Each row was made from one walk, in order. Every step used is in the known rows, and no mark comes twice. Write each row's walk.
In the rows, 128 means zero.
Known rows
z u: [ 99 113 113 139 187 116 111 150  63 112  88 131 117 105 131 186 113 123
 177 114 102 137 133  71  76 108  97]
k u: [ 97 128 123 146 152 132 129 141  64 127  73 116 121 114 121 174 113 148
 181  95 116 143 107  89  59  94  91]
u j l k: [ 83  94 146 141 146 112 153 107 107 108 125 175 137 113 156 155  88 113
 148 133  84 140  89  80 103  95  88]
c j l u: [ 80  77 119 129 150 112 153 137 103  71  99 159 154 134 166 191 152 165
 180 114 108 137  95  79 100 103  87]
c u l: [107 104  99 164 172 149 155 126  73 102 135 150 148  97 152 155 114 149
 156 125 112 153 121  98  69 101  88]
j l: [ 93 110 132 141 167 103 128 121  86  92 139 121 141 107 147 174 113 134
 162 113 104 137 100  76  86 103  78]
z u l: [111 114 119 150 187 135 110 141  56 121 115 169 120  94 151 168 109 124
 155 135  84 146 120  77  99 107 104]
c j l u g z: [108  69 134 119 115  92 180 155 121  73 150 171 115 153 196 154 160 159
 173 125 110 148  77  73  94  92  98]
j l g z u k: [110  96 167  99 117 114 169 158 117 116 130 174  94 132 153 166 111  97
 144 145 100 153 100  62 104 121 125]
g u l j: [ 96 119 153 135 151 133 152 162  83 155 122 187 151 130 163 132 159 119
 153 131  73 122 103  82  78 105  91]
g z: [ 96 104 135 109 177  95 141 163  75 106 122  94 129 125 141 154 114 115
 165 103 111 150 106  83  49  98  72]
l k u j: [ 87 112 138 147 129 141 152 129  84 142  58 173 115 122 129 155  86 125
 166 115  98 150  98  90  76  87 104]
u l j: [ 84 120 127 138 160 135 139 155  77 144 127 173 145 119 158 152 133 132
 140 135  69 130 106  91  83  91  77]
l u z: [100  73 119 145 142 135 152 158  58 124 112 164 121 109 150 170 136 141
 157 106  95 141 111 106  52  99 111]
g l u k z: [109  93 178 128 118 147 147 177 103 170  97 169 131  99 117 142 115 104
 149  89 101 161  78 110  79 102 105]
l g z u j k: [ 89 103 146  98 106 123 183 142 123 105 142 154  87 138 148 169 113  86
 146 148 104 136 134  57 114 105 130]
c j k z u l g: [106 116 140 121  98 153 183 149 129 122 121 146 129 119 148 198  95 149
 167 172 108 155 151  71 156  80 108]
j l g z: [ 90 104 168 101 124 113 177 144 107  82 131 102 115 141 161 168 135 126
 146 126 122 140  95  72  94 112  82]
c j k u: [ 90 114 107 127 139 114 170 135 112 107 107 115 138 127 131 194  98 155
 200 118 128 147 127  79 101  72  94]
c j k u g: [108 116 105 148 118 107 180 129 124 111 142 130 108 125 153 171 104 170
 191 129 127 143 125  82 108  57  98]
l g: [ 76 124 137 124 153 133 153 148  86 103  94  88 117 116 135 175 128 144
 150 115 128 124 132  89  91  97  65]
j k z u g: [124 124 130 157 107 120 157 144 114 137 163 136 100  93 128 183  77 125
 174 137 105 144 140  73 116  72 108]
z u j: [ 98 110 104 141 167 116 102 127  72 112 102 175 110 111 140 161 117 114
 165 129  80 134 129  67  73 107 119]
k z u: [112 121 130 139 143 129 113 160  71 134  81 124 128 103 112 190  95 130
 184 116  99 151 135  76  70  99  98]
c k u j l g z: [100 101 155 117  48 157 185 126 141  91 133 156  96 140 149 169 134 131
 163 149 110 150  95  71 102 106 120]

Write each row's walk
[ 97 103 170 136 135 147 158 133  90 145  60 174 105 121 133 136 105 105
 158 101 103 160  77  94  85 103 112] -> g l k u j
[114  97 134 106 169  99 131 177  84 142 120 164 110 116 134 154  91  85
 164 123  89 164 109  74  60 106 117] -> g z u k
[ 98 104 146 137 112 141 140 173  95 166  99 167 142 100 116 163  95 124
 159 104  96 151 101 107  70  86  97] -> l u k z
[ 81 113 113 138 150 106 146 106 109 114 170 138 133 102 138 157  91 105
 153 126  94 125 126  79  97  78  95] -> u j k
[105 109 116 135 180 111 113 158  79 146 108 169 114  95 127 167  86 105
 163 122  90 147 127  80  77 101 110] -> z u k
[ 82  97 156 140 166 113 165 130  96 107 113 134 144 107 146 183  85 122
 160 117 109 144  93  84 108  96  65] -> j l k
[128 107 150 142  84 161 163 186 137 155 131 173  98 107 132 172 137 120
 176 141  88 142 126  86 103  94 104] -> c k z u g l j
[103  99  94 149 165 126 159 144  97 124 127 152 143  99 128 154  92 131
 165 112 118 154 125 103  48  95  94] -> c u k
[116 110 144 147 171 107 140 141  91 116 147 121  96  99 157 125 134 130
 147  99 113 138  97  95  86  93  78] -> u g l
[ 93 135 156 146 100 171 187 126 105 130 127 136 105 107 140 179 101 141
 143 137 122 138 114  90 138  86 105] -> j k u l g
[106 117 153 132  71 143 140 118 113 109 104 173 107 128 141 177 120 131
 153 154  86 144 120  60 113 112 130] -> k z u j l g
[109  97 137 152 114 114 188 130 119 105 100 168 111 134 170 169 102 177
 187 137 116 159  91  82 118  73  93] -> c j l k u g
[114 108 132 128 156  88 152 159  87 110 160 112 100 122 162 133 118 132
 157 116 110 145 104  84  59  82  76] -> u g z
[ 94 126 139 134 128 120 158 141 109 135 148  88 151  97 111 187  69 121
 172 113 113 142 130  88  96  71  74] -> j k z
[112  90 141 148 128 143 179 154  64 156  74 154 111 113 133 170  84 139
 172 118 102 166 108 108  57  85 110] -> l k u z
[117 104 146 147  72 149 232 155 153 143 168 157 123 122 137 154 123 126
 162 121 117 144 120  99  92  84 102] -> c u g l j k z
[ 97 106 173 139 123 126 168 143 104 131 105 125 157 107 127 188  67 128
 168 120 104 160  94  89 103  87  67] -> j l k z
[111 121 154 143 109 137 163 160  99 153  96 172  84 137 150 131 163 139
 159 104 100 133  84  95  75  97 107] -> k u g l j
[100 118 122 143 123 143 136 159 110 127 129  88 150  86 105 193  86 141
 188 123 113 151 139  96  82  77  57] -> c k z
[ 92 109 108 139 152 113 133 116 101 115 149 170 112 105 135 176  92  94
 164 136  87 128 139  63 105  95 125] -> z u j k
[ 88  95 171 125 191 128 162 159  89 132  85 119 129 102 133 158 100 100
 155  93 119 150  93 101  96 102  64] -> g l k
[102 106 145 138 122 138 138 150  90 153  68 179 126 112 123 173  69 107
 170 137  79 157 126  78  88  92 110] -> l k z u j
[ 96 102 125 162 142 127 147 149  81 114 124 154 101 109 159 156 143 151
 155 102 112 119 105  97  84  88  85] -> l u g
[110  94 155 127  94 143 204 154 105 163 134 174 107 128 138 160 131 108
 158 115  89 145  98  99  74  95 139] -> g l j k u z
[101 106 174 145 175 138 166 154  80 150 110 165 148 106 158 140 102 109
 156 124  97 145  97  91 104  98  78] -> g u l k
[ 80 104 101 119 175  94 164 138 118  95 143 101 155 115 143 190  97 142
 185 126 121 137 139  79 104  69  69] -> c j k
[ 95  93 170 132  90 150 168 135 125 139 138 170 128 110 129 152 119  92
 149 102  96 143  91  93 108  95 121] -> g l u j k z
[112  90 133 116 138  94 126 124  93  91 141 187 108 137 165 153 122  94
 161 139  73 151  91  49  74 122 135] -> g z u j l
